Each row was made from one path, in order. Every step used is in the known rows, and no mark comes twice. Write each row's path.
(in the rows, 128 means zero)
Known rows
lezu-dumegab-tiban-rozer: [103 140 127 133 134 145 142 134  99 129 121 106 128 101 166 117 130 146
 106 130 121  93 121 135 112 136 166 132 131 125 125 147 181]
tiban-dumegab-rozer-vitedet-fegetov-savo-nemus-siduruz: [157 118  95 133 129 127 113 150 137 194 139 118 116 161  79 146 149 128
 135 134 144 149 122 128 117 137  97 125 128 120 155 117 158]
savo-nemus: [149 126 130 131 141  44 134 133 126 115 115 135 131 127 124 162 137 130
 134 110 142 176 126 130 123 172  94 131 141 118 170 135  71]
lezu-dumegab-tiban-fegetov-savo-nemus-siduruz: [181 109 114 154 132 162  95 145 106 237 121 121 113 146 104 138 161 154
  98 126 136  95 137 124  99 184 113 124 137 105 110 136 126]
vitedet-fegetov: [113 129 156 107 109 112 130 116 169 103 132 138 123 133 135 132 110 119
 156 133 124 129 142 126 145 124 123 137 108 130 106 123 101]
lezu-dumegab-rozer-vitedet-fegetov-tiban: [111 117 131 113 120 124 116 124 162 134 135 128 139 107 136  98 105  72
 137 140 108 144 139 121 165  66 127 150 106 125 122 134 145]
lezu-dumegab: [101 110 157 125 127 107 110 146  96 139 131 136 114 104 148 130 101 148
  97 133 112 160 144 132 143 156 125 141 129 120 144 148 106]
siduruz-tiban: [119 114 163 142  88 189  97 117 132  91 137 140 143 136 120 143 114 108
 128 128 127 118 124 123 108 146 138 129 130 130 162 123  92]
vitedet-rozer-dumegab: [119 108 136 124 111 107 138 122 124  84 113 155 114 109 136 122 146 144
 121 123 132 193 122 141 147 135 137 124 135 143 124 140 123]
tiban-dumegab-rozer-lupa: [ 83 116  97 138 168 130 124 148 104 111 134  80 124  85 121 114 119 146
 113 133  99 174 120 122 134  98 122 135 149 132 205 106  91]
lezu-dumegab-tiban-fegetov-vitedet-rozer: [147 136 142 119 151 140  81 110 148 137 114 166  85 111 153 107 145 149
 100 122 138  89 148 129 115 128 125 125 117 115  38 138 154]
rozer-vitedet-fegetov-savo-nemus-siduruz: [170 115 119 131  82 115 131 142 149 182 133 144 128 170  90 156 142 117
 132 133 153 122 126 126 100 149 102 118 125 113 127 125 122]
fegetov-savo-vitedet-rozer: [144 150 136 106  33  95 142 125 130 121 127 160 117 137 134 149 127 138
 104 125 143 184 118 131 112 102 122 123 117 134 114 128 108]
tiban-fegetov: [125 110 144 131 130 121 117 124 142 143 113 150 116 103 136 130 109 161
 158 127 122  76 144 122 147 137 126 125 136 132 111 137  92]
dumegab-tiban: [115 134 130 141 112  97 126 120 114 124 131 106 148 130 134 130 157 101
 120 129 108  88 129 126 112 140 141 122 120 129 129 128 119]
tiban-rozer-vitedet-fegetov: [107 129 141  97  78  95 161 120 183  85 134 150 130 129 145 135  90 115
 176 140 144  98 134 127 131  84 139 127 110 122 104 136 170]
rozer-ketem: [101 121 168 125 151 110 161 127 110 100 112 147 161 119 119 144  94 113
 112 128 114 151 144 140 147 180 120 120 142 128 143 123 139]
siduruz-nemus-savo-vitedet-rozer-dumegab-tiban-fegetov: [139 119 134 139 122 156  99 102 127 132 109 149 112 127 140 121 149 160
 164 107 116 105 144 118 129 114 141 114 138 119  64 156 153]
savo-nemus-siduruz-tiban: [157 108 156 156  98 222  83 123 130 132 126 151 135 155  94 154 155 113
 120 123 145 113 126 126  88 174 124 127 135 122 181 122 106]
tiban-dumegab: [ 95 115 140 123 188 119 100 142 103 120 139 102 129 121 126 133 109 161
 138 131 101 154 134 137 156 150 118 136 131 155 169 123 120]
tiban-rozer: [ 97 142 133 121 113 125 172 136 124  89 115 134 132 106 152 137 111 144
 137 130 136 115 107 139 123 124 153 127 138 147 159 135 143]
lezu-dumegab-rozer: [ 81 127 117 134 130  97 120 150 101 140 132 125 105  93 127 122 127 124
 102 133 116 191 125 132 153 122 124 141 131 122 191 136 135]
fegetov-savo-nemus-tiban-dumegab-rozer: [133 142  63 147 195  87 124 150  91 170 148  76 116 133  93 120 155 139
 109 128 129 189 106 130 146 131 100 134 134 138 204 107 127]
vitedet-rozer-lupa: [113 120 129 126  96 108 145 123 138  93 115 132 119  85 143 119 113 155
  92 130 130 154 119 125 101 105 125 129 138 124 166 116  71]
dumegab-tiban-rozer-ketem: [ 98 140 146 129 164 147 180 120 103 103 104 123 165 112 139 130 113 119
 109 126 119 102 131 142 123 168 153 118 142 128 126 126 204]
nemus-savo-vitedet-fegetov-tiban-dumegab-rozer: [ 93 139 123 118 156 153  93 128 124 126 141  98 130 115 118 117 124 105
 157 124  91 211 133 120 178  75 114 148 119 150 158 119 163]
rozer-dumegab-tiban-fegetov-savo-nemus-siduruz: [185 104 107 157 131 166 111 140 111 209 116 122 122 154  94 138 184 142
 121 122 135 102 130 124 106 182 120 115 143 117  99 132 119]
savo-vitedet-rozer-dumegab-tiban: [131 128 135 130  91 120 122 111 108 100 120 129 134 129 141 124 188 114
 117 118 115 148 137 130 122 123 153 119 119 130  88 140 147]
savo-vitedet: [119 138 167 110  51  99 132 133 111  88 129 158 141 141 136 166 135 111
 140 123 114 164 146 127 135 112 129 125 120 135 133 134  82]
fegetov-vitedet-rozer: [129 149 146 108 118 105 116 116 156  83 121 177 103 128 139 128 141 118
 106 124 148 138 123 139 113 121 116 121 117 135  89 123 123]

Which path is each row?
[112 125 150 105  71 148 141 111 187  80 138 151 133 137 140 136  87 108
 176 138 148  89 133 122 117  87 146 128 112 117 106 132 174]  siduruz-tiban-rozer-vitedet-fegetov
[118 114 130 143 126 118 124 123 100 110 128 104 146 131 133 121 176 105
 126 124 101 121 134 128 130 148 154 119 129 131 103 137 126]  rozer-dumegab-tiban
[119 149 147 104 107 180 153 120 151  92 115 129 145 113 163 117 115 108
 150 127 119 121 124 131 143  75 161 145 116 151 109 132 147]  savo-vitedet-fegetov-tiban-rozer
[110 127 138 104  95 112 139 119 162 118 136 132 126 124 156 121 101 119
 153 139 134  86 146 124 124  93 148 132 106 103  84 146 197]  lezu-dumegab-tiban-rozer-vitedet-fegetov
[189 136  93 134 114  38 157 127 133 166 148 119 132 170 107 133 141 117
 118 130 164 128 123 119 114 137  95 123 117 107 127 120  82]  rozer-vitedet-fegetov-savo-nemus-tiban
[113 114 138 119 150 184 151 126 133  86 113 122 139 107 153 101 133 120
 151 126 113 155 122 136 164 111 167 138 134 152  94 139 145]  vitedet-fegetov-tiban-rozer-dumegab
[105 145 167 117  56 108 127 126 110  81 134 166 138 162 131 171 112 116
 165 112 113 189 131 122 126 107 117 118 134 129 144 149 101]  siduruz-nemus-savo-vitedet
[164 130 102 131 212 105 106 134 108 173 151  77 120 158 110 119 134 166
 121 127 132 154 131 127 145 159  94 139 121 136 140 111 105]  vitedet-fegetov-savo-nemus-tiban-dumegab
[183 117 103 144 158  85 106 139 108 213 121 103 116 127 129 140 127 163
 114 113 134 131 133 116 114 181  98 130 146  87  91 142  90]  lezu-dumegab-tiban-fegetov-savo-nemus
[150 113 143 138 114 235  87 114 157 114 116 158 103 110 127 109 138 147
  96 129 139  80 137 118  78 112 132 120 138 114  95 110  95]  nemus-siduruz-tiban-fegetov-vitedet-rozer-lupa
[103 149 121 133 119 134 162 126 116 106 119 107 142 113 156 126 143 130
 128 127 126  77 109 134 105 125 167 124 131 137 134 134 169]  dumegab-tiban-rozer
[117 129 149 143  89 252 130 127 129 107 121 144 135 130 126 137 131 134
 126 133 145  78 106 137  92 136 169 125 136 144 168 126 164]  nemus-siduruz-tiban-rozer
[112 122 141 140 130 114 102 131  92 154 134 104 131 115 148 119 143 125
  92 131 103 107 144 126 120 153 141 133 120 112 119 145 134]  lezu-dumegab-tiban
[137 141 143 113  33 107 143 144 103 129 143 138 143 161 125 167 121 112
 125 128 117 168 130 121 122 114 125 119 124 128 104 127  69]  fegetov-savo-vitedet
[106 134 162 113 178 183 173 116 135 100 101 132 166 105 143 114  85 106
 122 128 116 126 135 142 155 140 146 135 135 139 115 121 187]  vitedet-fegetov-tiban-rozer-ketem
[145 122 166 130 153 213  65 117 155 108 128 169 113 144 127 131 128 111
 148 121 128  53 150 118 118 140 128 117 132 116  39 124  99]  siduruz-tiban-fegetov-vitedet
[191 143  98 138 134  68 151 127 124 170 143 109 127 166 110 129 151 127
 107 126 158 137 121 121 120 157  96 130 120 117 130 114  64]  vitedet-fegetov-savo-nemus-tiban
[ 78 126 132 129 211 129 140 137  94 115 120 114 146 105 102 129 104 123
 113 128 103 189 136 142 169 162 115 128 145 138 186 111 189]  tiban-dumegab-rozer-ketem
[170 131 113 122 128  67 137 134 145 156 130 114 124 151 116 155 115 133
 134 116 145 176 119 121 117 165  88 133 131 104 109 123  69]  vitedet-fegetov-savo-nemus
[131 143 110 150 141  95 149 127 111 110 140 134 129 166 113 115 148 121
 114 133 139 104 105 140 124 125 129 120 126 146 195 127  72]  siduruz-nemus-tiban
[125 125 152 114 134 149 118 114 165 120 126 122 150 118 139 103 112  83
 143 132 104 127 134 124 161  97 130 149 107 147 108 121  90]  vitedet-fegetov-tiban
[149 111 103 144 117 143 124 134 113 191 132  99 129 135 123 120 130 147
 131 129 111  87 125 115 126 147 138 113 141 118  47 131 101]  rozer-dumegab-tiban-fegetov-savo
[ 85 125 111 143 168 174  87 136 111 116 143  99 122 114 102 125 129 125
 134 130 110 173 114 129 146 119 126 138 134 145 213 111 151]  siduruz-tiban-dumegab-rozer
[119 108 103 139 122 119  98 140 132 131 144 133 131 137  85 147 137 108
 149 133 139 145 124 126 121 108 110 122 133 119 212 126 187]  savo-nemus-siduruz-tiban-dumegab-rozer-vitedet
[131 132 167 113 179 144 134 108 143 105  99 182 126 115 129 125 106 131
 106 121 137 120 153 140 136 166 114 115 135 121  65 122 173]  tiban-fegetov-vitedet-rozer-ketem
[145 123 113 150 160 128 126 120 131 150 122 145 110 138 122 108 133 162
 144 128 136  50 129 128 139 125 130 120 133 136 141 135  82]  siduruz-nemus-tiban-fegetov
[112 136  99 146 138 151 177 135 110  88 123 106 132 113 144 105 123 155
 103 133 134  98  99 131  97  95 155 123 151 131 190 119  79]  siduruz-nemus-tiban-rozer-lupa
[152 152 106 138 150  95 179 130 110 116 117 125 129 125 141 130 151 148
 117 122 162 116 107 137 114 143 134 130 135 137 174 131 129]  savo-nemus-tiban-rozer
[114 150 154 105  99 178 150 114 149  97 118 130 147 116 164 122 101 111
 160 123 118 140 126 123 142  77 150 143 119 148  99 137 161]  nemus-savo-vitedet-fegetov-tiban-rozer
[130 129 110 113  78 116 146 137 142 172 152 105 128 146 140 123  88 123
 125 144 132 102 123 119 110 108 138 125 115  99  55 134 163]  lezu-dumegab-tiban-rozer-vitedet-fegetov-savo
[124 152 115 136 122 121 182 131 112 109 126 126 133 123 144 119 139 143
 115 134 148  91 107 138 122 122 155 127 128 150 165 126 136]  nemus-tiban-rozer
[133 133  83 119 108  92 141 140 141 172 167  95 125 162 101 118 105 117
 134 148 134 135 117 118 137  94 112 125 112 122 108 109 139]  nemus-tiban-dumegab-rozer-vitedet-fegetov-savo
[100 139  86 143 183 105 119 142  96 137 146  91 117 119 102 110 155 131
 118 135 118 166 116 134 161 113 118 136 125 154 215 110 141]  nemus-tiban-dumegab-rozer
[124 126 123 136 194 115 109 136  89 138 149  93 128 136 118 114 137 159
 117 136 116 129 134 134 156 147 119 134 121 160 178 116 112]  nemus-tiban-dumegab
[ 93 122 120 104 122  85 123 126 172 107 147 129 121 128 117 127 102 107
 174 141 125 144 140 124 155  77 116 133 108 124 138 124 173]  tiban-dumegab-rozer-vitedet-fegetov
[169 131  99 122 128  72 140 135 135 177 133 105 123 143 136 143 112 137
 125 121 150 143 124 119 102 146 109 131 130  83  85 142 145]  lezu-dumegab-tiban-rozer-vitedet-fegetov-savo-nemus
[111 142 137 112 136 176 156 120 157 101 114 120 143 104 160 105 106 113
 145 131 123 109 114 134 144  90 158 146 120 153 117 128 147]  vitedet-fegetov-tiban-rozer
[ 89 117  97 123 133  73 124 142 132 119 145 120 145 111 111 123 113  91
 150 139 112 154 121 127 158  69 120 129 126 139 190 127 171]  fegetov-tiban-dumegab-rozer-vitedet
[191 118  91 142 150  87 121 124 126 184 110 117 112 128 123 136 150 163
 123 107 147 151 121 120 112 168 103 121 148 103  79 138 104]  vitedet-rozer-dumegab-tiban-fegetov-savo-nemus
[151 118 168 136 145 249  59 121 154 127 128 175 112 155 114 129 146 111
 142 126 132  36 152 120 108 147 132 114 130 121  43 121 115]  nemus-siduruz-tiban-fegetov-vitedet
[161 145 134 119 143 124 109 107 158 121 117 180  91 127 136 107 152 143
 111 124 157  84 136 132 121 121 117 119 116 134  65 124 124]  nemus-tiban-fegetov-vitedet-rozer
